Known rows, with every way that one mark hangs from another:
z893(z222 z931): [ 27.4  34.2  -8.8  -3.1  -8.2   7.6   1.8  -7.6 -10.4  18.3 -32.1  21.3
  29.4  14.9  18.6 -21.8  -7.5  14.7   4.1  37.3  20.2   2.4   9.6 -23.0
  -5.4   5.8   5.3 -41.7  -3.6]
z784(z563 z893(z222(z586) z375) z931): [  2.2  55.3   6.6   7.2  18.2   4.1  11.3   0.8 -25.4  11.3 -34.1  34.0
  18.1  32.7  49.9 -41.2 -13.8  16.9   8.6  24.5  22.5   7.8  -3.8   2.9
 -19.9  20.3 -11.5   7.3 -51.3]
z784(z222 z563 z931(z375(z893))): [ 63.2  37.4  -1.7  26.7  30.5   6.0   2.5 -21.3  -2.9   2.6 -22.0  35.6
  31.6  54.5  62.5 -45.8 -18.5  27.5  -0.1  10.1  -3.6   2.3  38.2 -12.5
 -19.1  33.5 -16.2   4.0 -27.6]
z563(z222(z586) z375(z784(z893) z931)): [ -2.7   0.6  -1.7 -20.6   6.5  15.0 -22.7 -24.2  11.8 -25.4 -10.6  19.5
  23.9  28.5  49.7 -31.1 -13.2  11.5  22.0  31.6 -41.4 -21.9  18.2 -13.8
 -23.9  36.9  21.8 -13.1 -17.6]
z893(z931(z222(z586(z784)) z375(z563))): [ 69.8  31.9 -31.6 -21.7  29.5   0.4 -26.6 -18.0  19.0  -2.0 -18.5  18.1
  42.4  39.7  31.2 -35.5  13.5  43.4   6.5  16.7 -22.8  -8.0  41.7 -30.1
  -7.9  13.2  10.7 -10.2 -11.4]
z563(z375(z931) z893(z222(z586(z784)))): [-19.5 -11.7 -20.9 -26.6  -5.4   5.1  16.5 -19.8   9.8  -2.3 -19.0  24.4
  16.3  30.9  49.8 -28.9 -23.2  45.9  18.4  31.9 -22.5  -8.0  11.2   2.2
 -36.4  36.1   9.9 -33.1 -26.1]
z586(z784(z931)): [ 26.5  20.0 -18.7  -6.3   9.1   8.3 -15.3 -10.4  30.2  -6.0 -20.2  38.0
  19.9   3.5  15.7 -15.3  -3.8  12.7  -5.2 -15.9 -12.8   0.4   8.1 -25.0
   8.2   6.5  -3.4   1.8 -24.4]
z375(z563 z784(z222(z586) z893 z931)): [ 52.6  16.6 -10.5  13.4   8.8  32.3 -13.9   9.4  -8.2  -9.8 -13.2  40.3
  21.6  36.2  51.8 -58.4 -12.5   2.1   8.7   9.9  12.3   4.1  25.5 -23.0
 -17.2  42.3   9.6  16.5 -26.4]
z931(z375(z222(z586) z784(z563 z893))): [ 48.2  -2.8 -23.8  -2.1  -2.8  12.3 -32.9  -8.1  -9.4 -26.3 -16.9  40.3
   8.1  60.3  30.2 -30.3 -11.4  27.1 -13.2  19.8  -7.3 -15.2  13.9  14.1
  -9.0  36.4  19.1  34.3 -28.6]
z222(z586(z784(z563(z375) z931))): [ 16.3  15.6  -9.1 -28.9  36.6  -0.5 -25.4 -14.6  19.4   4.1  -3.1  20.3
  29.5  19.9  23.9 -19.7  11.8  20.5  11.9   5.5 -26.7 -22.3   6.3 -21.1
   2.7  15.1 -17.1  20.0 -42.1]
z375(z222 z563 z784(z893) z931): [ 59.9 -28.7 -37.2  15.4 -17.1  28.9 -13.6  26.1  -9.9 -47.0 -21.2  62.8
  24.6  15.9  56.9 -45.6 -16.1   3.4  10.6   4.3  22.4  12.3  36.3 -20.5
 -19.6  44.6  61.0   5.3  -5.4]
z893(z375(z222) z931): [ 27.6  14.0 -41.7 -11.2   5.0   3.3   7.6  -5.7  -1.8 -11.4 -31.7  37.1
  40.0  31.4  24.9 -16.4  -3.4  30.3  -7.7  30.0  -1.4   8.8  24.7  -8.3
  -5.1  -0.9  21.9 -26.7 -14.1]
z375(z563(z931) z784 z893(z222)): [ 36.5 -21.0 -28.0   3.6 -30.9   6.7  23.4  20.1  -8.6  -3.8 -23.7  27.3
  40.5   9.2  68.4 -40.3 -14.2   1.4  17.3  32.7  32.5  -1.9  49.5 -23.9
  -9.4  51.0  31.8  -2.8   5.8]
z563(z222 z375): [-18.1   3.4   7.4 -16.4  11.1 -11.6  15.2 -29.1  19.9 -19.6 -25.2   1.8
  12.4  17.5  34.1 -18.1 -19.5  13.7  -0.2  30.2 -35.8 -29.5  22.7  -3.0
  -8.7   5.8   5.1 -21.4  -4.0]
z563(z375(z893)): [ -5.4 -31.6 -25.4  -3.4   7.1 -24.3  21.4 -10.5   8.3 -19.7 -16.4  12.6
  16.3  20.1  46.3 -13.4 -16.3  20.3  -9.7  24.9 -35.5 -16.3  26.2  15.7
  -8.2  22.7  13.4 -10.8 -11.3]
z586(z784(z222 z893)): [ 22.9  28.0  -3.2   0.9  11.9  10.4 -10.2   1.0   1.6 -17.5 -26.8  39.8
  -6.3  22.7  14.4 -17.5 -36.7  -0.7  -4.3   2.5 -32.7   4.3   3.3 -17.3
 -10.3  31.8 -10.6  13.4 -31.2]
z893(z375(z563) z931): [ 22.7   6.2 -41.8  -7.2  14.5 -15.4  28.9   9.8  -5.8   0.4 -29.5  20.3
  48.1  11.6  42.2 -20.0   1.9  23.1  -0.8  33.8  -5.0   2.5  44.3 -10.9
  -6.5  -1.0  19.2 -26.3 -17.1]
z222(z586(z784(z893))): [ 15.0   7.1  -7.2 -30.8  28.6   4.4 -33.7  -6.3   6.6  -4.9  -5.2  18.1
  12.3  16.5  10.3 -16.7  -4.1  15.7   8.5   9.0 -36.6 -15.9  -7.1 -16.1
  -1.4  28.7 -12.4  23.2 -37.8]
z222(z586(z784(z893(z375)))): [ 11.3   8.6 -13.1 -32.2  26.5   4.9 -29.1  -5.5   5.4  -7.0 -10.0  18.4
  16.0  20.4  12.2 -15.7  -4.3  20.6   7.8  15.1 -42.6 -11.4  -2.0 -15.2
  -2.4  26.1  -9.6  23.3 -42.3]
z563(z222(z586(z784)) z893(z931)): [  2.4  22.9   6.9 -39.3  20.9   8.0   5.3 -25.5  24.2  19.9 -11.4  11.8
  29.4  27.7  31.9 -31.8 -20.3  25.7  46.5  13.3  -0.6 -23.0 -10.7 -18.8
 -16.6  37.8  -7.1 -24.5 -15.9]
z586(z222 z784(z893 z931(z375))): [ 44.9  28.8 -30.8  -8.7   3.2   8.1 -22.9  -4.8  37.1 -10.5 -39.5  54.1
   9.9  14.8  30.5 -35.6 -27.4  19.3  -4.0  -4.9 -46.3  -2.7  10.2  -7.6
   7.3  11.7   6.2   5.7 -50.2]
z586(z784(z222 z893 z931)): [ 30.7  47.5  -5.2   5.3  15.3  20.0 -16.9  -8.2  12.8 -12.3 -27.2  49.4
   2.4  25.3  24.0 -29.5 -28.8   6.6  -5.6  -9.7 -19.4  13.8   3.1 -23.4
 -12.9  25.7 -13.2   3.8 -32.9]
z784(z563(z375)): [ -9.6 -13.9  -3.0   1.7  21.3 -33.7  32.7   0.8  -9.1  -4.6 -15.1  15.5
  12.4  12.8  36.2  -6.9  -8.6  -0.3  -4.9  19.0  -6.0 -32.6  16.7  18.0
  -2.2  11.6  -6.8   9.5 -28.5]
z222(z586(z784)): [ 23.1   0.3 -10.4 -34.6  27.7   6.0 -35.1 -12.0  15.5  -1.8  -2.5  12.9
  23.0  14.1   5.9 -13.7   5.4  20.9  10.4   9.6 -39.0 -19.7   2.3 -26.9
   6.9  21.1 -12.9  20.2 -32.3]
z931(z222): [ 45.8   5.7  -2.4  -5.3  17.6  10.1  -8.2 -20.7  12.5 -16.8 -20.7  11.5
  14.6  25.0   6.3 -27.1  -2.6  25.8   1.9   3.7 -20.2  -7.6  19.4 -24.2
   1.2  17.7   2.5  -1.9  -1.4]
z931(z222(z586(z784)) z375(z893)): [ 78.9  13.6 -26.0 -20.7  23.7  11.3 -45.9 -33.2  28.5 -21.1 -18.2  10.5
  29.8  61.4  30.1 -39.3   0.6  62.9  10.5  15.4 -62.7  -5.7  40.3 -27.6
  -4.6  39.7  11.2  23.0 -14.1]

Rows:
[-25.3   0.0   3.6   9.2  22.5 -37.2  35.3  12.8 -26.6 -11.9 -20.9  26.0
  -9.3  18.1  44.7 -13.0 -27.9  -9.8  -8.6  17.2  -0.3 -24.2  -3.1  38.6
 -18.3  27.3  -5.9  15.6 -39.9] | z784(z563(z375) z893)
[-24.8  -3.1  16.8 -20.0  28.2 -23.6  38.7 -14.7   1.6   7.8 -11.7   5.0
  15.8  28.7  47.5 -23.7 -19.7  12.9  29.1  24.5  -1.7 -42.8   2.7  14.5
 -15.7  31.2 -13.5   3.0 -29.7] | z784(z563(z222(z586) z375 z893))
[  4.1  25.0   0.0  -0.3  15.3   2.7  31.5 -10.6  -4.6  24.7 -22.2  28.4
  30.9  31.0  49.1 -38.5  -7.7  30.0  19.8  12.0  34.5  -5.2   1.2   1.9
 -14.4  21.6 -13.5  -5.6 -39.4] | z784(z563(z893(z222(z586) z375)) z931)
[-21.6  14.2  -2.2 -25.8  10.6 -20.1  30.8  -7.5  19.7  -0.8 -22.4  29.0
  13.6   8.6  37.7  -9.3 -22.2   2.0  12.4   4.3  -4.2 -29.0  11.6  -3.6
 -11.8  23.6 -13.4   0.7 -26.7] | z586(z784(z563(z222 z375 z893 z931)))
[ 27.5   7.0 -20.7 -13.6   2.3  -0.6  -8.8  10.8  24.0 -12.1 -35.5  44.0
   1.2  -0.2  15.6 -20.9 -35.4  -1.9   6.1   3.4 -49.1 -12.6   0.2  -7.7
  14.3  17.7   4.9  12.7 -46.5] | z586(z222 z784(z893))
[ 50.1   4.8 -16.7  12.0 -11.1  34.4 -21.5 -14.0  14.6 -10.5 -12.4  39.4
  24.2  29.8  18.6 -33.5   3.6   9.1   0.1  -7.0  12.9  -0.9  10.8 -19.0
   6.1  24.5  16.2   2.1 -10.7] | z375(z784(z931(z222)))
[ 32.5  48.5   7.6  20.7  22.9  26.1  -7.8 -16.7  -9.5  -9.0 -24.5  43.7
   0.6  39.0  39.0 -47.6 -33.8  13.2 -12.9   0.4  -2.3  19.9   1.9  -9.2
 -31.4  32.9 -18.7 -14.6 -26.0] | z784(z222 z893 z931)
[ 36.2  27.3 -33.0 -10.1  14.8   3.2   7.5 -13.1   3.9  -4.0 -31.0  22.4
  42.9  33.4  21.8 -20.9   3.7  34.5   2.6  27.3 -17.6   7.5  31.9 -19.3
  -5.5   3.1  13.8 -28.6 -12.8] | z893(z375 z931(z222))
[  2.0  34.4  20.6   6.0  29.6  -9.8  29.1   4.3 -38.9  -2.5 -21.8  36.3
  -2.2  26.9  46.9 -26.1 -40.8 -13.6  -5.1  18.4  12.6  -9.6   9.2   5.4
 -40.2  48.5 -35.9   2.9 -31.0] | z784(z222 z563(z931) z893)
[ 24.5  43.8 -12.1   7.3  16.7  17.0  -2.1 -16.2   4.1 -17.7 -34.5  36.7
  11.6  35.7  35.2 -44.4 -13.5  32.8  -9.1  -0.8  -5.7  21.7   7.3  -3.2
 -20.4  17.8   4.4  -9.4 -27.1] | z784(z893(z375) z931(z222))
[  4.2 -23.4 -25.0  -9.8   0.3   5.5  31.9 -11.2   2.0  -7.0 -21.4  24.4
  20.7  26.9  36.9 -25.9 -24.1  43.6  14.3  12.7 -11.8   3.0  13.2   5.8
 -25.1  38.2  12.1 -23.5 -19.5] | z563(z893(z375(z931(z222))))
[ 23.8 -20.1  -7.1   9.5 -12.2  -2.4  17.9   6.0  -5.4  -2.3 -10.4  29.2
  34.9  17.2  56.1 -21.7 -18.5 -15.8  27.0  15.7  21.5 -20.7  20.0  -5.9
   0.4  59.0  16.4  11.9  -5.9] | z375(z784(z563(z222 z931)) z893)
[ 28.0 -16.4 -37.8  -5.7  -0.2  14.3  -1.2  -7.0  -1.5 -34.2 -29.6  36.9
  33.4  20.1  30.9 -17.7 -10.6  37.1  -5.3  24.0 -26.8  13.9  34.9 -15.4
 -11.5  12.4  29.0 -15.4 -14.7] | z893(z375(z222 z931))
[ 35.9 -23.2  -3.9  12.6  -4.0   3.2   2.5   6.7  -4.9  -1.8  -5.7  22.1
  35.1  27.0  48.5 -25.8 -15.3 -11.5  37.9  18.3   6.7 -21.6  12.3  -9.3
  10.0  59.3  20.8  27.3 -14.7] | z375(z784(z563(z222(z586))) z893)
[ 57.2 -36.8 -32.9  14.5 -27.0  25.5 -12.9   4.8   3.0 -31.8 -15.4  48.0
  24.6  40.2  34.9 -29.8 -20.2   7.0   9.9   9.4  14.9   2.1  13.8  -7.2
   9.5  50.6  45.2  18.7   2.0] | z375(z222 z784 z893)
[ 14.3  45.8   5.5   0.2   9.4  21.6 -18.3 -13.7  -7.8   4.1 -26.3  30.9
   7.3  24.5  33.3 -44.6 -14.3  22.3  -2.9  11.7  13.8  12.2 -13.4  -7.4
 -20.7  22.9  -7.8 -12.6 -29.3] | z784(z893(z222(z586)) z931)
[ 16.0   5.1 -21.8 -16.1  -7.7   4.0  -5.1 -18.3  -6.5 -14.0 -17.5  35.0
  12.4  27.3  38.2 -20.3 -16.0  18.6 -30.9  19.1  -4.6 -11.1  30.4   4.5
 -32.7  36.6  -9.6 -14.5 -10.1] | z563(z931(z375(z784(z222 z893))))
[  7.7   7.0 -17.6 -20.5   5.7 -12.6  15.7  -1.9  13.3  -5.1 -21.5  41.6
  12.0  17.0  30.1 -10.2 -18.4  13.6   0.9  -3.5   5.5 -18.4  11.4  -1.3
  -9.2  27.1  -8.9  12.9 -28.3] | z586(z784(z563(z893 z931(z375(z222)))))
[ 11.8  -3.5 -15.4 -17.6  17.3  -5.0  18.6  -1.6   1.0 -12.6 -29.1   1.6
  35.7  13.6  37.2 -26.1  -6.7  27.1   8.3  37.4 -30.1  -9.0  42.1 -19.4
  -2.7   7.2  11.3   1.1 -19.9] | z893(z375(z563(z222(z586))))
[ 55.6  -2.0 -17.7 -16.2  24.5  20.7 -36.5 -19.0  17.1 -20.1  -9.1  24.2
  37.1  11.5  24.0 -26.4   6.0  33.4  21.7   2.0 -41.3   2.0  29.4 -46.6
 -11.5  31.0  12.8 -12.1 -10.8] | z375(z931(z222(z586(z784))))
[ 41.5  31.9 -15.4  -7.3  13.6  16.2 -20.6 -17.3  36.9 -10.2 -23.5  36.5
  20.9  13.7  12.3 -23.5  -0.7  20.5   0.4 -19.0 -16.5   3.2  13.5 -35.2
   8.0   7.6  -1.5   3.0 -19.8] | z586(z784(z931(z222)))
[ 45.9  23.9  -1.6 -24.8  31.3  17.7 -33.9 -20.1  17.6 -14.8 -14.4  14.0
  15.0  33.6   4.6 -31.2   0.9  29.5  15.1   3.6 -37.1  -8.5   7.9 -34.0
  -1.4  27.0  -5.1  17.6 -20.0] | z931(z222(z586(z784(z893))))
[ 51.0  -3.2 -22.0  -5.9  22.0  -4.9  -5.0 -10.0   7.8   1.3  -9.8  14.2
  43.0  26.4  39.7 -28.3  -3.1  25.2  23.4  15.5 -13.3  -2.3  20.8 -19.8
  -1.9  39.7  13.3 -14.2  -0.9] | z375(z893(z931(z222(z586))))
[ 32.7  25.8 -24.3  -6.5  -1.2   9.0  -7.1 -11.3  28.8  -3.1 -30.4  37.5
  19.1  19.9  32.6 -30.1 -11.1  32.7  -3.5  -3.9  -8.0   3.1  21.4 -19.8
  -3.8  12.4   4.1  -0.5 -25.3] | z586(z784(z931(z375(z563(z893(z222))))))
[-22.6 -30.1 -23.4 -17.9  -2.8  -7.4  37.4 -18.0  11.8 -20.1 -19.9  30.4
  -1.5  41.8  38.9 -24.8 -29.6  38.4  -8.0  15.3  -1.8 -17.5   2.5  32.8
 -25.7  25.6  12.1 -18.9 -15.6] | z563(z375(z222) z893)
[ -7.0  19.3  -5.2   4.1  -9.7   3.6  14.4   5.4 -28.4 -11.8 -42.2  23.8
  -4.0  23.2  25.2 -22.5 -34.7  15.3 -10.4  37.9  -8.9  11.1  -0.4   9.5
 -18.2  22.4   6.5  -5.1 -28.3] | z784(z893(z222 z375))
[ 30.9  26.4   7.1  -5.4  38.0   6.2  12.9 -21.6  12.5  17.4  -8.9  24.9
  30.2  37.9  42.2 -46.9   3.7  32.8  28.5 -11.6  27.9 -13.3   0.4  -8.8
 -12.2  30.5 -18.2   2.6 -31.0] | z784(z563(z893) z931(z222(z586)))
[ 44.2  17.2 -21.9  -7.7   9.1  -1.1 -18.0 -14.5   1.2   7.3 -12.2  25.1
  37.4  36.2  32.8 -21.7   3.4  17.2   4.5  23.8  -1.1 -19.6  20.6  -6.1
  -4.7  21.3  10.3 -11.7 -15.7] | z893(z931(z375(z784(z563(z222(z586))))))
[ 30.5  22.3   1.4   1.7  20.7   0.1   2.3   2.1   3.9  -5.0 -21.5  34.0
  11.9  19.0  16.8 -11.3 -22.7  -5.1   7.5   3.9 -21.5 -10.8  16.3 -26.3
   3.2  23.0 -17.3  22.7 -32.5] | z586(z784(z222 z563))
